Each row was made from one path, in order. Every step used is in the known rows, and no mark comes twice. Write each row's path.
Known rows
sikuna, gibef, tife, dosi, geli, rogo: [-11   7   3 -16 -12  12   9   5  -1 -14   5 -29  -6 -13   8  25   4  15
 -51  -9  -8   9  37  -4   0   3  -3  -6  25]
tife, gibef, sikuna, dosi, geli, rogo: [-14   7   4 -14 -10  -9  20   4   1   4 -10  -3  -2  18   7  -1  -7  -2
   7  -6  -8 -28  10  -2  -8  -6   0   9   9]
dogat, riza: [ -6   9 -16 -14 -11 -11   6   1 -11 -10 -32   9   2  18   0   7  -4 -30
 -21   5   2   4 -10 -10  -5  10 -11  -7  12]
rogo, sikuna: [ -5  15 -18  -7   2 -12   4   3  16 -17  -8   9   1  12  -5  -7   1 -23
   8  10   0 -12 -23  -4 -14  -7 -10  -4   0]
geli, dosi, sikuna, gibef, tife: [ -5  12   2 -13  -8   6   7  -1  -3 -16 -16   1 -11   5   5  27   2  -9
 -44 -10  -3 -13  26  -8  -3   2 -10 -17  16]
dosi, tife, gibef, sikuna, rogo, geli: [-11  14 -29  -4   4  38  15 -13  -6  -2 -25  22   2 -17   0  -2   1   0
 -26   0 -11 -19  35  -2 -15   0  -2  18  -9]
rogo, moleb, gibef, tife, dosi, geli: [-11   9 -10 -22   0 -12  10   3 -16  -6 -32 -33  -3  -7   1  19   2   3
  80 -11   2  11  22  23  -4  12 -14  -2   1]
riza, dogat: [ -9   6  -6 -24 -16 -18  -1  -1 -11 -18 -22   9  -1   2  -4   7  -3 -26
 -19  -4   2 -16  10  -6 -20  -3  -6   5  11]
gibef, sikuna, dosi, geli: [-10  12   2  -6   2 -28   6   4  -4   1 -17  11  -7  19  -1  -2  -7 -15
   1  -3 -13 -24   2 -10 -20  -7  -8  10   9]
moleb, rogo, geli, dosi, tife: [-11  12  -3 -16   1  12  13 -19 -21  -5   4  22   4 -18  -2  12  14 -13
 -22  -1   3 -17  15  -6   0  15   3  23   0]
geli, rogo, sikuna, dosi, tife: [-11  17   3 -14   3  -7  16  -2  29  -6  27  10   1 -28 -11   3   7 -14
  33  16 -12 -16  11  -4 -11  -7  -4  -5 -10]
gibef, sikuna: [ -4   8 -14  -9  -2 -23  -3   2  -8 -13 -21  18  -2  20   3 -13 -10 -21
 -29 -12  -9 -15 -13 -10 -14  -1  -8   4  -4]
dogat, riza, gibef, tife: [-14  -1 -27 -20 -23 -20  -5  -3 -14 -20 -24  -3  -7  -3   6   9  -7 -27
 -24   3   0   5  11  25  -9  12 -11 -19   8]
gibef, sikuna, dosi: [-11   8   2  -6   4 -30   0   0   0  -4 -17   8  -5  18  -2  -7 -13 -22
  -8  -6 -11 -23 -19  -6 -21 -11  -8  -2  -3]
moleb, rogo, sikuna: [ -5   8 -25  -5   0  -7   6  -1  15 -16  15   6   3   8  -9  -7   4 -21
   9   9   1 -15 -28   0 -17   8   4   0   7]
sikuna, rogo: [  0  13 -20  -6  -1  25   0   1   8 -14  -2  10  -3   8  -7  13  -1 -14
 -15  -4  -6 -15   7  -5 -18  -3   0  -5   2]
tife, dosi, sikuna: [ -3  15  13 -12 -21 -11  22   0  -4  -4 -20 -14  -1  20  -3  29  -1 -11
   9  -6  -6   8 -16 -12 -13  -2  -7  -6 -14]
moleb, rogo, geli, dosi, sikuna, gibef: [-12  13  -9 -14   0  33  21 -19 -16  -6   3  10  -2  22  -1  24  11 -10
 -57   2   3 -16  -2   3  -7  10   2  14  26]
sikuna, rogo, geli, dosi, tife, gibef: [-10  18  -3 -13  -2  53  21 -14  -6  -2 -19  16   2 -14   2  17  10   2
 -12   4   7 -19  39  -1   0  -1  -1  15  -2]
moleb, gibef, sikuna, rogo, geli, dosi, tife: [ -8   9 -10 -29   8  41  11 -18  -7   1   9  30  -1 -11  -3 -13   4   1
 -21  -2  -3 -16  51  25  -3  14  -6  26 -10]
geli, dosi, tife, gibef: [ -4  14  13 -17 -20  -1  21   0  -9  -4 -42  20   5  -5   3  15   5 -10
  -4  -5   6 -20  11 -10   9   4  -5   2   3]
geli, rogo, sikuna, gibef, tife: [-11   7 -26 -12   5  11  -2   2  25 -27  22 -10  -5 -16   2  -2   2  -5
 -39   5  -7  -9  17   5  -8  -3  -6 -18  17]
dosi, tife, gibef, sikuna: [ -5  11 -14  -8 -16 -16  16   1  -9  -3 -47  26   5 -10   0  -3  -4 -12
 -17  -9 -11 -20   7 -10  -7   5  -6   6  -3]
rogo, geli, dosi: [-12  14   3 -15   7   7   5 -12 -20 -12 -17   9  -2  20   7   5   3 -18
 -27  -3  10 -16  -8  -4   0  -6 -10  16  -2]
sikuna, rogo, moleb: [ -5  17 -29  -5  13  29  -4   2   2 -13 -10   7  -1   6  -4  10  -1 -11
  56  -3   0  -7   2  -3 -15  -6  -4  -6  -2]
riza, gibef: [ -8   7 -19 -18 -19 -18   0  -2 -10 -18 -21  13  -4  15  -1  10  -2 -26
 -21  -1  -3 -16 -25  28 -14  -2  -6  -2   9]
dosi, sikuna: [  0  17 -12  -9 -14 -14  14  -1  -5 -10 -23  12  -2  18  -6  25   2 -26
   1  -6 -10 -14 -11 -12 -16   0  -8  -4  -5]
tife, gibef: [ -5  11 -15  -7 -16  -9  14   3  -8 -12 -52   1   3  18   1  15  -2 -20
  -9  -6   2 -23 -23  -2  -7  -3  -5  -3  11]
moleb, rogo, sikuna, gibef, tife, dosi: [-12   3 -11  -4  -3   8   7  -1  18 -18  14 -34  -3 -12  -4   4   3   4
 -29   7   2   8  -4   8 -16   7   3 -18  20]
rogo, geli: [-11  15 -23  -6  10  -1   3 -12 -19 -15 -28   6   0  10   0  10   3 -24
 -28  -1  -3 -16 -17  -3 -13  -7 -11  14   1]

Which path is each row?
[-10   4  -2 -31  -9  -2  17   3  18 -10  27 -36  -3 -13   1   1   5  11
  34   3   0   9  34  26  -1  12  -7  -2  -4] -> moleb, gibef, tife, dosi, geli, rogo, sikuna
[-12  10 -31  -3   6  38   8 -11  -6  -6 -24   6  -1  16   5  -9  -7  -3
 -29  -2  -3 -21   7   4 -18  -8  -2  15  -5] -> tife, gibef, sikuna, rogo, geli
[ -2  12   2  -7 -14  21   9  -1  10 -10   5 -29  -9  -8  -2  34  -2   3
  12 -10 -11  10  35 -10 -20   2  -1 -21 -25] -> gibef, tife, dosi, sikuna, rogo
[ -8   7  -3 -17 -28  19   8  -4   7 -11  11 -25 -13  -7   1  33  -4   2
   9  -4  -9  10  29  26 -23   1   1 -21 -20] -> riza, gibef, tife, dosi, sikuna, rogo
[ -6   8 -25  -3  -1  -4  -6   1  -4 -25 -31  -4  -7  -9  -1  18  -1 -15
 -64  -9  -8 -15   9  -3 -12  -1 -10 -17  28] -> sikuna, gibef, tife
[ -4  13 -24  -4  -8  -2   6  -1  -2 -19 -27  -3  -9  -3  -3  33   2 -16
 -46  -9 -15 -14  16  -6 -17   1 -10 -19  17] -> dosi, sikuna, gibef, tife
[ -9  10   1  -6  -8  -1   8   5  -7 -12 -28 -26  -8  -6   4  27   3   8
 -49  -7  -5   7  25  -6  -7   0  -9  -8  31] -> sikuna, gibef, tife, dosi, geli
[-11  19  -1  -3   7 -19  14   4  19  -3  -5   1  -5  12  -8   5   4 -17
  37  19  -4 -20  -8  -5 -19 -14 -10   2  13] -> rogo, sikuna, dosi, geli
[-17  -2  -1 -23 -31 -16   3  -2 -12 -13 -22 -29  -6  -2   9  12  -9 -12
 -15   3   6  27   6  25  -6  10  -9 -21  -1] -> dogat, riza, gibef, tife, dosi
[ -7   6   7  -8 -11 -21   0   3  -7 -17 -21 -31  -5  -9   4  17  -6  -7
  -7 -14  -2   7   3  -9 -10  -2  -8 -16 -12] -> gibef, tife, dosi
[-12   9 -30  -5   6   4   5 -16 -20 -14  -6   4   3   6  -4  11   7 -22
 -26  -2  -1 -20 -20   2 -16   8   3  18   7] -> moleb, rogo, geli
[-12  14   4 -18  -7  23  22   5  22  -8  23 -16   0  10   3   3   7  14
 -26  15   0  12   7   2  -2  -5  -4   3  29] -> tife, dosi, geli, rogo, sikuna, gibef
[ -9  15  -3 -15  12  39   4 -15  -6  -2  12  34  -2 -13   5 -11   2   1
 -33  -2  -5 -12  48  -9  -6   2  -4  22 -17] -> gibef, sikuna, rogo, geli, dosi, tife
[-14   9  -4 -13   5  47  10 -11  -6  -3 -12   9  -2  25  13 -14  -7   4
 -29  -5   9 -20  17   3  -4  -7  -1  17  -8] -> tife, gibef, sikuna, rogo, geli, dosi
[  0   3 -28 -21  -1  19   2  -2   7  -6   1  14  -3  16  -9 -13  -8  -9
 -15  -8  -8 -19  15  27 -17  11  -3   4   2] -> moleb, gibef, sikuna, rogo
[ -1  16  14 -19 -16  -6  15  -1  -6  -6 -12  13  -4  27   2  20   2 -20
   1  -8   1 -14  -2 -14  -3   1  -8  -1  -8] -> geli, dosi, sikuna
[ -7  10   7  -9 -11 -20   6   6 -10 -11 -23 -27  -6  -8   6  23   1   0
   0 -11  -5   7  23 -14  -8   1  -8  -5   0] -> gibef, tife, dosi, geli
[-21   0  -2 -30 -21 -14  10  -2  -5   3  16  10  -7  19   9 -10 -10 -12
 -10  10  -8  -1  18  26  -8   7  -4   5  13] -> dogat, riza, gibef, sikuna, dosi, geli, rogo
[ -9   6   1  -7  -8  -1   3   2  -3 -18 -28 -30  -6  -7   1  22  -4  -1
 -55 -10  -3   7   5  -2 -10  -3  -8 -19  19] -> sikuna, gibef, tife, dosi
[-13  10   2  -5  -8 -22  19   5  -5   5 -44   2  -3  25   3   2  -8  -9
   8  -2  -7 -29  -2  -5 -16  -8  -6   8  15] -> tife, gibef, sikuna, dosi, geli
[ -8   7 -35 -19   8 -15  -3  -1 -13 -18 -35 -13  -2 -10  -4  10  -2 -19
  65 -13  -1 -12   7  26  -8  10 -15 -12  -2] -> rogo, moleb, gibef, tife
[-17  14  -4 -14  15 -12   5   5  -3   1   8   5  -3  12   6  -7  -6  -4
  68  -5 -11 -14  11  -6 -11  -7  -6  10  -2] -> gibef, sikuna, dosi, geli, rogo, moleb
[-13   2   2 -18 -26 -22  -1  -1  -9 -19 -16 -27  -9  -7   6  17  -6  -7
 -11  -9  -1   7  -4  27 -13  -2  -6 -16  -8] -> riza, gibef, tife, dosi
[ -9   9 -14 -20  -3  38  18 -18  -2  -5   1 -37  -8 -10  -7  31   3   5
  12  -4  -8   6  41  29 -20   9  -7  -2 -22] -> moleb, gibef, tife, dosi, sikuna, rogo, geli
[-16   4 -12 -29  12 -10   7  -3   1   0   6  -4   0  13  -3 -14 -11 -12
  73  -7  -6 -18  -6  33 -10   2  -7   1  -8] -> geli, rogo, moleb, gibef, sikuna, dosi
[-13   7   2  -5  -8 -22  14   1  -1   0 -43  -2  -2  23   0  -4 -15 -17
   1  -5  -4 -30 -23   0 -16 -11  -5  -4   4] -> tife, gibef, sikuna, dosi
[-12  13  -4  -6  -1   2  11   6  15 -13 -10 -27  -6  -7   3  11   5  10
 -25  11  -2  12  20  -2 -11  -5 -12 -10  25] -> rogo, sikuna, gibef, tife, dosi, geli
[ -3  15 -13  -7 -19  -9  20   0  -8  -7 -53  17   6 -15  -6  22   6 -17
  -4  -3  -5 -21   3  -9  -5   3  -6   0   6] -> dosi, tife, gibef
[ -9  19   5 -17  -1   8  16 -14 -18  -7 -14  11  -3  24   6  20   6 -18
  -9  -2   3 -14   0  -8  -4  -4 -11  14 -11] -> rogo, geli, dosi, sikuna
[ -7  17   3  -5  -3 -24  12  -3   0  -2 -24  15  -1 -21 -14  23   4 -23
  10   2 -14 -22   5 -11 -16  -5  -8  -5   1] -> sikuna, dosi, tife
[-18  -1   2 -33 -34  -3  10   1 -12  -9  11 -28  -6  -7  15  15  -2   3
 -12   3   1  28  37  23   4  16  -4  -9   4] -> dogat, riza, gibef, tife, dosi, geli, rogo
[-11  10   6 -17  -7  -3  10   7  18 -13  30 -32  -4 -15   9   3   3  10
  24   3  -2  13  29  -7  -2  -1  -4  -5 -12] -> gibef, tife, dosi, geli, rogo, sikuna
[ -7  11  15 -21 -17   0  17   5  -5  -5   9 -16   1  10   6  17   3   5
  -2  -7  -2   8  10 -10   0   1  -1   9   2] -> tife, dosi, geli, rogo
[ -4   7 -22  -5  -7  25   7   3   6  -7 -22   9  -1  19   2  -8 -11  -5
 -18  -8  -4 -20   6  -1 -17  -2   2  -1   0] -> tife, gibef, sikuna, rogo
[-13  15  -7 -12   5  20   9 -15 -15 -15 -18  -4 -10   3   7  27   6  -8
 -57  -5  -2 -13  27  -2  -5  -2 -13  -1  11] -> rogo, geli, dosi, sikuna, gibef, tife
[ -4  11 -37 -20  10  32   4  -1   3  -9 -12   3   0   9 -12   9   1 -12
  67  -2   1 -11   6  31 -14   7  -6  -3   4] -> sikuna, rogo, moleb, gibef
[ -6  10  12 -17 -17  -8  17   1  -9   0 -36  28   3   1   8  -9  -4  -6
 -17 -10   2 -20  15 -12   7   5  -6   8  -6] -> geli, dosi, tife, gibef, sikuna
[-10   4 -28 -32   6  -3   3  -1  -6  -8   3   8   3  13   1 -20  -8 -11
  51 -13  -4 -10  -2  30  -2  12  -7   7  -8] -> geli, rogo, moleb, gibef, sikuna
[-15  12   3 -16  -2   7  19 -13 -21   0 -38  25   4  -2  10 -10   1  -5
 -27  -5   2 -20  18  -6   4   1  -9  24 -10] -> rogo, geli, dosi, tife, gibef, sikuna
[ -9  14  12 -19  -9   4  19   6  18  -6  28 -17   2   8   4  -1   5   7
  23  11   1  12   5  -5  -3  -4  -3   6  -3] -> tife, dosi, geli, rogo, sikuna
